Known rows, with every way that one mark hangs from another
reluti{fipanub nere}: [ 12   5   4   9  -3   8   1  12  10   9  -6   9  -3   5   2   0  -2  -4
   3  -2  -3  10  -5 -16  22   0  -6   0  10   7   1  -7  -3  -7   9  -1
  -5   1  -1  -7   4  14  -5   7  -1   5  -3]
reluti{dekevaf fuvos}: [ 13   9  -1  11  -3   8   1   9   5   4   5   8   1   3   1   7  -3   3
   0 -10   0   3  -9 -21   7  -5 -12   1  16   2   4  -8  -5   7   4   4
   4  -5   0   1   1  -1  -8   8   4  -1   7]
fipanub{reluti{fuvos gumigo}}: [ 14   7  11   5  -4   7   3   2  -1  13   3   3   2  10  -7   9   0   3
  -3  -8   5   7 -12 -18  -2   2 -10   7   2 -12 -24   1  -2   9   8   1
  -6  -2  -5  -2   0  -7  -3  -2  -1  19 -16]
gizot{dekevaf}: [ 12   7   5  10  -1   8   2   8   5  -2   1  -7 -13   1  -3   6 -11   1
   3   2   5   4   0  -4  -4  -2  -4  -7   2   0  -3   0  -1   1   3  -1
  -6   5   3  -8   7  -2  -1  -3  -1   3   1]
dekevaf{reluti simanid}: [ 12   6   4   8  -2   6   4  17   0  -6  -3   6 -20   3  -1  13 -15   2
   0  -2  10   1   3  -7  -6   9   1 -10  -7  -1   9  -2  -2  10   8   7
   7   6   5   4   1  -2  -6  -2   2  -6  -6]
pufon{reluti}: [  8   7   7   8  -4   5   8   0  -2  -7   5   2   0   5  -1   8   3  -1
   3  -2  -3  -1  -8  -6   1   1  -6  -3   2   4 -13  -2  -3   4   2   4
   3   8  -1  -1   1   3  -8   1   0   7   0]
reluti{dekevaf{gizot}}: [ 12   6  -4  12   0   9   1  15   7   7   2  12 -11  -2   4   8 -17   2
  -1  -2   3  -1  -1 -15  16 -12  -3  -4  15   6  19  -2  -5   8  -1   3
   0  -8  -1  -7  14   6  -7   3   4  -9  -7]
fuvos{reluti{dele fipanub}}: [  5   5   8   9  -4  14   0  -5   9   0  10  12   0  11   3   7  -5   1
   3  -5   0   4  -9 -23  21  -3  -6  -4  15   9  -4 -10   0  -1  18  -3
  -3   5  -1 -18  13   9  -7   3  -6   6   5]
reluti{dele fipanub nere}: [ 12   6   7   7  -4   8  -3   7  12  10   1  16  -2   8   9  -2  -9  -3
   4   2  -1  11  -7 -22  21   1  -6  -3   9   8  -5  -6  -2  -7  13  -7
  -3  -1  -3 -16   7  14  -6   4  -3  14   2]
gumigo{reluti{dekevaf dele fipanub{ruza} fuvos gizot}}: [ 18   6   0  14  -8   9   0  -7  15   1  -3  19  -7   3   4   2  -9  -6
   9  -2  -6   3  -7 -33  31 -18  -7  10  35   6  18 -17  -6  -7   8  -5
  -4  -2   0   7  34  11  -7   3   5   6  23]
fipanub{ruza{gizot{reluti{fuvos gumigo}}}}: [ 14   5  15  10  -9  10  10  -7   1  11  -6  -4   1  13  -4   7 -16  -2
   1 -11   0  12  -1  -7  -9  -9  -7  11  12 -12 -21   5  -2  -5   3   4
 -14  -7  -1 -10   8  -8   0 -11   6  29   1]
dekevaf{gizot{gaku} reluti{fipanub fuvos gumigo nere}}: [ 21   7   7  10  -2  15   3  33  19   8  -8   8 -31  16   9   3  -3  -3
 -10  -1   5  -1  -6 -19   6  12   2  -1  24 -17 -10   4  -5   5  11   8
 -10 -19 -11 -10   4   3  -3  -4   0  -2  -7]
simanid{gaku{fipanub} reluti{dele fuvos}}: [ 12  11   1  10  -4   6   7   9  11  -5   4   9 -10  14   8   6 -14   6
 -14   6   2  -4   0 -18  -4   0   1  -3  15  -6   1   7  -2  10   8   5
  -6  -3  -3 -12  -6   1 -14 -12   5  15   1]
simanid{dekevaf gaku reluti}: [ 14   9   7  10  -3   8  11  18  11 -13  -2   1 -21  12   0  14 -17   4
  -9   3   6  -8  -1 -15  -4  17   1 -11  -1  -3  16   1   0  18  -3  13
  -8   8   5  -2  -6   4  -5 -15   3  -3   2]
fuvos{reluti{dekevaf}}: [ 10   7   4  12  -3  12   4   7   3   0   5  10  -2   2  -2  12 -10   1
   1 -13   4   4  -5 -17  12  -6  -8  -4  16  12  12  -9  -2  12   7   5
   1   7   3  -9   5   6  -8   7  -1  -8   4]
dekevaf{reluti{fipanub gumigo}}: [  9   4   3   7  -2  13   2   8   2  10  -6  10  -3  11   0  13  -1   0
   2  -6  -2  -1 -11 -15  12   7  -7   0   6  -9 -10  -5  -2   8  10   9
  -2   2  -4  -2   6   6   1  -5   0   6  -6]
gumigo{reluti}: [  8   7  11   7  -4   0  -1   0   2  -7   1   6  -6  -5  -7  10   2  -1
   7   2   1   6   1  -7   4 -10  -9   3  -6   2   5  -1  -2   0   2  -6
   1  18   1  -5  16   3 -10   1  -1   4  -3]
gaku{fipanub{reluti ruza} simanid}: [ 17   5   5  10  -7   5   9   7   2   6 -13  -4 -10  -1  -6   1 -29  -3
  -6   6   3  16  16   4   0 -20  11   3  -1   2   0  13  -2  -8   0   6
 -16   2   9   6  19   1  -4 -11   8  25 -18]
dekevaf{reluti{fuvos gumigo nere}}: [ 14   9  14   4  -4   8   1  26   5   7  -4  13  -4  14   3   6  -1   2
  -3 -12   6   6 -11 -16  -8  15  -9   2   5 -11 -21   0  -5  14  10   5
   3  -4  -7  -9 -18  -2  -9  -1   1   9  -2]
fipanub{ruza}: [ 10   5   3  11  -6   4   5  -7   3   5  -4   6   4  -4   0   4 -10  -4
   3  -2  -6   9   6  -9  -1  -9  -3   3   0   8   0   1  -3  -3   0   2
  -9   1   0  -7   5   3  -6  -2   4  11   1]
gaku{fipanub{reluti{dekevaf gizot} ruza}}: [ 25   3 -13  15  -7   8   9  -4   1  13 -18   2  -9  -5  -3   3 -32  -6
  -2   1  -2   8   5 -10  21 -21   4   8  25  15  27  -1  -4   2   0   9
 -13  -5   5  12  18  15  -1  -5  11  12  -6]
reluti{fipanub{ruza} gumigo nere}: [ 13   5   7  11  -6   8   4   6  10  21 -13  17   6   4   5  -2  -7  -9
   3  -5  -8  11  -1 -18  13  -4  -4   5  13   1  -9   1  -4  -6   5   4
 -16  -5  -5  -9  11  12  -2  -3   1  18  -5]
simanid{reluti{nere}}: [ 15   6  11   6  -4   6   4  15   3  -3  -4   6 -11   7  -2   6  -9  -1
  -1  -7   5  10  -3 -10  -2  14  -6  -3  -4   8  -4  -3  -2   9   7   4
   1  11  -1 -15 -17   8  -7   2   0   3  -5]
gumigo{reluti{fuvos}}: [  8   9  13   7  -5   1  -1   2   5 -10   5   5  -5   1  -8   9  10   2
   4  -4   1   5  -3 -13   0  -9 -12   7   2  -5  -3  -3  -4   0   4  -6
   2  12  -1  -2  10  -4 -13   4   0   4   3]
gizot{reluti{gumigo}}: [ 10   3  12   6  -4   6   5   1  -3  11   0   3   0  10  -6  14  -8   2
   1  -5   3   4  -9  -8   7   1  -8   0  -2  -7 -20   3   1  11   4   3
  -5   5  -3 -15   1   0  -3  -7   0  19 -14]
gizot{dekevaf{reluti{gumigo}} gaku}: [ 21   7   8  11  -1  13   4  16   5   1  -5  -9 -31   7   3  10 -12  -3
  -2   3  10  -2   1  -2 -23  13   0 -10   1 -17 -15   9  -1  13   5   7
  -9   0  -2 -10   6  -6   6 -15  -2   5  -1]
gaku{fipanub{reluti{dekevaf{gizot simanid} dele} ruza}}: [ 25   6  -4  14  -5   5  11   7   6  15  -8  17 -26  -3   6   3 -53  -2
  -7   8  12   5  19 -14  12 -23  15  -5  19   7  27  12  -4   3   0   4
  -9 -15   3   0  34   4 -10 -11  10  13 -19]
fipanub{reluti{dele gizot nere} ruza}: [ 24   3   8   6  -9   4   3  -3   7   9  -6   8 -10   3   3  -5 -28  -7
   2   3   3  17  -2 -20  13   1   1   4   6  16   2  -3  -2  -3   9  -6
 -12  -2  -1  -9   4  12  -4  -2   2  23  -2]
fuvos{reluti{dekevaf{gizot} gumigo nere}}: [ 13   9  11  11  -1  13   2  31  11  14   1  25 -10   7   6   6 -17   0
  -4 -13   9   4  -7 -21  15  -6  -3  -5  26   4   8   0  -4  16   6   4
  -6  -7  -5 -22   8   9 -11   3  -2  -7 -13]
dele{reluti{fuvos gumigo}}: [  5   8   3   5  -5   5  -1   4   9  10   9   4  10   7  -2   9   9   1
  -2  -5  -4  -4 -10 -19  -7  -4  -7   7  11 -12 -20   3  -4  11   8  -3
   4  -2  -3 -13   6  -6  -7   5  -2  16   4]
dekevaf{gizot simanid{gaku reluti{dele gumigo nere}}}: [ 17  10  14   8  -1   4   6  36  17   5   4  27 -30  15  14   4 -31   1
 -12   8  15  -5   1 -23  -3  12  10 -17   8 -11   8  11  -1  17   7   3
 -10  -9  -5 -22   7   1 -11 -15  -1   5 -22]
dekevaf{reluti{fuvos} simanid{gaku{gizot}}}: [ 13  15   6   8  -2   7   8  34  11 -11  -3   3 -27   9   5   6 -21   8
 -13   6  10  -7   5 -12  -9   0   7  -8  14 -17  19   9  -4   4   3   8
   0  -6   6   9   5  -4  -9  -9   8  -5  -6]
gizot{dekevaf{reluti{dele gumigo}} gaku}: [ 21   7  11   9  -3  13   0  10   7   2   3  -3 -30  10   9   8 -20  -2
   0   7  13  -1  -1  -9 -24  14   0 -13   0 -15 -21  10   0  13   9   1
  -6  -2  -5 -19   7  -7   4 -18  -4  14   4]
ruza{fipanub{reluti{fuvos gumigo}} gizot}: [ 15   8   7  12  -6  12   8  -6  -4  14  -7 -10  -2   7  -5   9 -12  -2
   1  -4   4  20  -1  -7 -19 -14 -12  14  15 -17 -18   4  -5  -8   9   3
 -11  -7  -2   4  15  -6   6  -8   2  26  -1]

Rows
[ 29   5   5  12  -2  13   3  21  12  -9  -4 -28 -45   3  -5   3 -23  -2
  -3  15  15   8   2   0  -3   1  11 -10   3  -7   3   3   0  -7   6   2
 -19   3  11   7  23  -3  12 -10  -2   5  -7]
fipanub{reluti{gizot{dekevaf gaku{simanid}}}}
[ 21   4   6  15  -8  10   8 -16   2   0  -3 -17 -24   5   5   8 -30  -8
   4  12   7  19  11   2 -15 -11  -3   1   9  -4  -9   8   0 -14   9  -2
 -10  -3   0 -17  20   2   6 -14   2  26  14]
ruza{fipanub gizot{gaku reluti{dele}}}
[ 19   8   5   9  -2  14  -4  18  23   0   1   3 -19  16   8  -6  -9   0
   2   2   3   6 -15 -27  22   4  -3  -4  31   1  -2 -13  -3 -10  17  -7
  -9 -10  -1  -7   9   8  -2   3  -2   7  16]
reluti{dele fipanub fuvos gizot{dekevaf} nere}
[ 15   6 -12  14  -2  15  -1  10  13   5  -2   7  -3   8   2   5   0   1
   2  -7  -7  -1 -19 -30  35  -7  -9   4  37   4  18 -21  -6  -2  10   5
  -2 -10   2  12  13  12  -1  10   4  -8  13]
reluti{dekevaf fipanub fuvos gizot}
[ 14  14  20   6  -3  16   0  29  14 -17   8  -9 -29  19   3   1 -29  10
  -6   4  17   6  -2  -5 -20   0   6 -11   9 -16 -14   5  -2  -7   8  -2
  -1   3   8 -11   8 -12  -4 -12   2  12   2]
gaku{gizot{dekevaf} simanid{reluti{dele fuvos}}}
[ 16   4   5  10  -1  11  13  21  19  -5  -6   1 -29  17   0  13 -25   4
 -12   8   5 -12   1 -17  36   4   9  -9  17  -6  21   3   1   8  -4   9
 -17  -7   4  -2  21  10  -5 -16   5  -3  -9]
simanid{dekevaf{gizot{reluti{fipanub}}} gaku}
[ 17   7   0  16  -2  14   5  17  12  -3   5   5 -27   0   5  10 -16  -1
  -6  -2   8  -1   3 -15   8  -8   2  -8  23   7  20   1  -3  10   5   7
  -7  -6  -1 -16  17   4  -6   1  -1 -17  -2]
fuvos{reluti{dekevaf{gizot{gaku}}}}
[ 27   9  10   7  -3   5   4  30  12   9   5  19 -31   9   6   1 -35   3
  -6  -3  21   8   0 -30  13   0   3  -8  17   1  11   0  -4   8   9  -4
   2 -16  -1  -4  13  -2 -14   4   3   3 -14]
fipanub{reluti{dekevaf{gizot simanid} dele fuvos nere}}
[ 27  11  15  10  -4   6  -6  19  22 -15   2  -5 -41   5   5  -4  -8  -6
   3  12  12   7  -2 -16  -5   2  -1  -3  18  -5   1  -1  -2  -6  10 -14
  -9   1  -1 -11  17   0  -6  -3  -4   6  18]
gumigo{reluti{dele fuvos gizot{dekevaf gaku} nere}}
[ 21   6   4  13  -5   7  -3  13  18  -6 -11   1 -30  -2   0   0   4 -11
   5  11  -2   7  -2 -14  23  -4  -2   3  18   4  19  -6  -3 -12   9  -5
 -11   7   0   0  24  18  -1   3  -3  -2   5]
gumigo{reluti{fipanub gizot{gaku} nere}}
[ 16   3   3   9  -7   6   6 -15  -3   7   0   0  -5   2  -1   9 -21  -3
   3   5   6  17   4 -12  -1  -7  -6   3   0   4 -11   1  -1  -2  10  -3
  -4   3  -2  -5  13   4  -2  -5   1  23  -2]
ruza{fipanub{reluti{dele}}}
[ 13  13   5  10   0   9   5  21  13  -5  -2  -9 -20   1   4   1 -24   4
  -8  15   5  -3   6  -3  -4 -12   5  -9  15 -10  14  13  -1  -4  -4  -1
 -13   0   6  -6  18   2   0 -14   3   3  -5]
simanid{gaku{gizot{dekevaf}}}
[ 13   7   9  10  -6   9   4   9  13  18 -10  17   8  10   5  -4   1  -6
   0 -10  -8  10  -5 -24  10  -2  -6   9  21  -5 -17  -2  -6  -7   7   4
 -15 -12  -7  -6   5   5  -5   1   3  18   1]
reluti{fipanub{ruza} fuvos gumigo nere}
[ 18   5   4   9  -3   8   5   3  -5  21  -2   8  -1   3  -5  11 -15  -1
   1  -7   6   6  -9 -18   8  -4 -10   1   4  -3  -4   0  -2  15   2   4
  -3   1  -1   0  10   2   1  -2   0  13 -17]
fipanub{reluti{dekevaf gumigo}}
[  6   6   7  11  -3  10   8   0   2   6   1  10   6  13   1   9   9  -3
   4  -4  -8  -5 -16 -15  14   1  -7   0  15  -7 -22  -4  -3   2   6   7
  -4   3  -5   2  14   7  -1  -2  -3  14  -5]
pufon{reluti{fipanub gumigo}}
[ 25   8  10   9  -4   4   6  25   1  21  -7  16 -16   3  -1   6 -26  -3
   0  -6  15  11  -3 -19   5   2  -2  -7   5  -3   6   3  -2  13   4   4
  -3  -2   3   2  11   3  -3   0   0  10 -23]
fipanub{reluti{dekevaf{simanid} gumigo nere}}
[ 21  14  11  11  -5  11  -6  40  29 -14   4   0 -33  14  14  -6 -21   0
  -6  11  12   6  -7 -21  -6  13   7 -13  14  -6   5   0  -4  -6   9  -2
  -9 -12   6  -2   4   0  -4  -7  -1   8  18]
reluti{dele fuvos gizot{gaku{simanid{dekevaf}}} nere}
[ 20   5  14   2  -6   3   1   4   2   9   3   7  -9   6   1   0 -20  -2
   1   1  10  17  -3 -18   6   6  -5  -1  -7   9 -12   1   0   3  10  -9
  -2   4  -3 -16  -2   6  -8   1  -3  22 -11]
fipanub{reluti{dele nere}}
[  9   9  14   5  -4   4  -5  11   7  16   5  21   5   7  10  -1 -11  -2
   3   0   3  10 -10 -20  -2   3  -9  -4   1  -1 -18   4  -2   4  10  -8
  -3  -3  -8 -25  -1   5  -7  -3  -5  23  -5]
reluti{dele gumigo nere}
[ 20   9  -5  15  -1  11   2  19  15   2   4   2 -25   1   7   5 -11   1
  -7   0   5  -2   0 -19   4  -8  -1  -3  24  -4  11   1  -6   5   1   5
  -5 -18  -4  -6  12  -2  -6   2   4 -10   1]
reluti{dekevaf{gizot{gaku}} fuvos}
[ 16  -2   5  10  -8   9  13 -12   3   6 -11  -1  -4   8  -7   8 -14  -5
   3  -5  -5   7   3 -10  28  -5  -1   5   8   7  -5  -4   0  -5   3   6
 -13   4   2  -5  14   9  -2  -4   5  15  -2]
gizot{reluti{fipanub{ruza}}}
[ 20   7  13   9  -2  18   4  24   8  10 -15  -4 -24  14   3   3 -18  -5
   4  -3   8  10  -4  -3  -4   6  -3  -4  17 -14  -8   0  -3  -4  11   4
  -9  -2   2  -6  13   5   9 -11  -2  10   3]
ruza{gizot{dekevaf{reluti{fipanub gumigo nere}}}}
[  8  11  12   7  -3  12   2  25   5 -12  -1  -4 -18   8  -2   5 -22   6
  -4   4   8   7   2   2  -9  -5   5  -6  -2  -6   1   5  -2  -6   2   5
  -1  12   9  -5   5   0  -2  -7   3   5 -13]
gaku{gizot simanid{reluti}}
[ 17   8   4   9  -5  10  -2  15  15  12   3  20  -2  11  10  -2 -10  -1
   2  -7   1   8 -13 -34  25  -1 -11  -1  27   5  -1 -12  -5  -2  12  -3
   2 -11  -3  -7   6  10 -10  10   1   8  13]
reluti{dekevaf dele fipanub fuvos nere}
[ 17   9  -3   8  -4   7  -3  23  16  15   0  12   2   7   4   3  -3  -3
  -1  -8  -3  -2 -18 -28  12  -3  -7   6  34  -2   4  -7  -6  15   9  -2
   5 -10   0  -7   5   7  -6  12   1   7  11]
dele{reluti{dekevaf fuvos gizot gumigo nere}}
[ 20   4   4  11  -4   5   9  11  -1   3  -2   5 -19   5  -6  15 -26   1
   1  -6  11   2   1 -12  16  -2  -1 -10   5   3  13  -3   0  11   1   6
   3   4   8   1  12   1  -5   1   5   0  -9]
gizot{reluti{dekevaf{simanid}}}
[ 19  11  13   8  -5   1   0  20   8  -2  -2  15 -10   0  -3   4  -1  -3
   5  -9   5  10  -3 -20   9  -7 -13   5  14   2   8  -6  -5   5   2  -5
   6   7   0   0   8   4 -15  10   3  -1   7]
gumigo{reluti{dekevaf fuvos nere}}
[ 17   6  -8  17  -4   7   7   4  13   5 -11   0 -22  -8   8  -1 -24  -7
 -10  14  -4   3  21   1  -4 -22  14   0  17   3  15  19  -5  -8  -3   7
 -20 -15  -4 -11  21   5  -6 -12   8   7  -9]
dekevaf{gizot{gaku{fipanub{ruza}}}}
[ 26   7   5   8  -7   4   3   6   7   9  -6  -1 -24   0   6  -3 -27  -6
  -7  14   9  16   8  -7  -4  -3   5  -2   4   4  -4  16   0  -2   9  -5
 -10  -4  -4 -16   6   9  -6  -8  -1  27 -13]
gizot{gaku{fipanub{reluti{dele nere}}}}
[ 23   8   1  18  -6  10   9  14  11  14 -18  10 -17  -2   7  -3 -32 -11
   7  -3   1  15  11 -14  12 -15   2  -3  26   7  30  -4  -6 -17   4   5
 -10  -9  10   7  30  12   1   1   6   5   8]
reluti{dekevaf{simanid} fipanub{ruza{gizot}} nere}
[ 28   7  10   9  -3  10   5  27  10  -8 -10 -12 -42   4   4   3 -18  -5
  -2   4  13   6   6   0 -16  18   3 -12   0  -3  -4   6  -1   7   6   4
  -6   2   1 -11  -4   1   0  -8   0  -2   5]
gizot{dekevaf{reluti{nere}} gaku}
[  7   7  -1  10  -2  14  -7   1  15  12   7  16   5  16   8   2   3   2
   2  -1  -6  -2 -25 -34  21  -2  -9   4  28  -8 -11 -13  -4  -4  17  -3
  -7 -13  -7  -5  12   5  -1   0  -3  15   7]
reluti{dele fipanub fuvos gizot gumigo}
[ 20   2   1  13  -6  17   7  -6  13  -4  -6  -1 -22  13   3   3 -23  -4
   4   2   0   1  -4 -18  15   6   4  -5  21   7   4 -13  -1  -3  11   4
 -14   3   2  -7  16   9   5 -11   2   7  14]
simanid{reluti{dele fipanub{ruza} gizot{dekevaf}}}
[ 20   6   9  12  -6  13  10   3   1  -4 -13 -15 -23   2   0   5 -29  -4
   5  -2   6  10  13   6 -21  -2   2  -2   4  -2   2   3  -3  -4   2   5
  -9   2   7  -4  11  -3   5 -14   6   8  14]
fipanub{ruza{gizot{dekevaf{reluti}}}}
[ 15   8  -8  16  -2  10  -3  23  15  -5  -7  -9 -25  -2   5  -1 -16  -3
  -7  19   0   5   4   3   0 -16  12  -6  15  -2  17   7  -3 -12   5   5
 -14  -4   7   4  18   6   2  -7   3   6  -4]
reluti{gizot{gaku{fipanub simanid}}}
[ 21   8  -2  14  -4  11   4  17  13 -16   0  -7 -37   9   1   9  -6   1
  -6   2   8  -3  -5 -16 -10  14   4  -8  14  -6  12  -7  -4   5  11  10
  -4  -1   3   4   0  -4  -1  -1   2 -10   4]
dekevaf{simanid{reluti{fuvos gizot{gaku}}}}
[ 17   5  -3  11  -4  12   0   3   5  -2   5  12 -12   8   5  10 -21   1
   3  -3   4   0 -15 -24  14   5  -6  -6  14  12  15 -16  -3  14  10   3
   6   3   0  -8   0  11  -2   0   1  -1  10]
simanid{reluti{dekevaf dele gizot}}
[ 17  11   7   8  -5   6  -2  17  11   8   7  19  -2   8  10  -1 -14   0
   1  -7   6  10 -10 -29   7   0 -12  -2  17   6  -3  -6  -5   6   9  -6
   6 -10  -3 -13  -5   4 -13   8   1   9  12]
reluti{dekevaf dele fuvos nere}
[ 10  12  -4  13  -2   5   7  20  15  -3  -7   4 -11   3   5   6 -21   3
 -13  13  -1  -7   7  -9   3  -6   6  -8  12  -4  25  12  -2   7  -5   9
 -13  -4   6   3   9   8  -9 -18   6   6  -2]
simanid{dekevaf gaku{fipanub}}
[ 22   8   1  14  -4   9   6  21  13   0  -1  21 -20  12  12   0 -20  -6
   6   1   3  -2 -15 -28  33   4   2 -12  35  11  18 -16  -4  -1  12   2
   4  -6   4  11  21  18  -6   7   0   1  10]
pufon{reluti{dekevaf{simanid} dele fipanub gizot nere}}
[  9   8  17   6  -5   8  -1  10   9   0   9  16  -3   8   6   2 -12   0
   1  -6   7  12  -5 -20   5   4  -5  -6   7  14  -7  -3  -1   5  16  -7
  -1   6  -3 -28  -5   8 -14   5  -6   9   3]
fuvos{reluti{dele nere}}
[ 22   8   4  12  -6  12   3  11  20  -8   4   3 -21  17  13  -5   3  -7
   0   5  -2   0 -18 -26  16  10  -1  -2  33   1 -12  -9  -4  -9  16  -2
  -5 -11  -6  -2   6  11  -5   4  -3  11  18]
pufon{reluti{dele fipanub fuvos gizot{gaku} nere}}
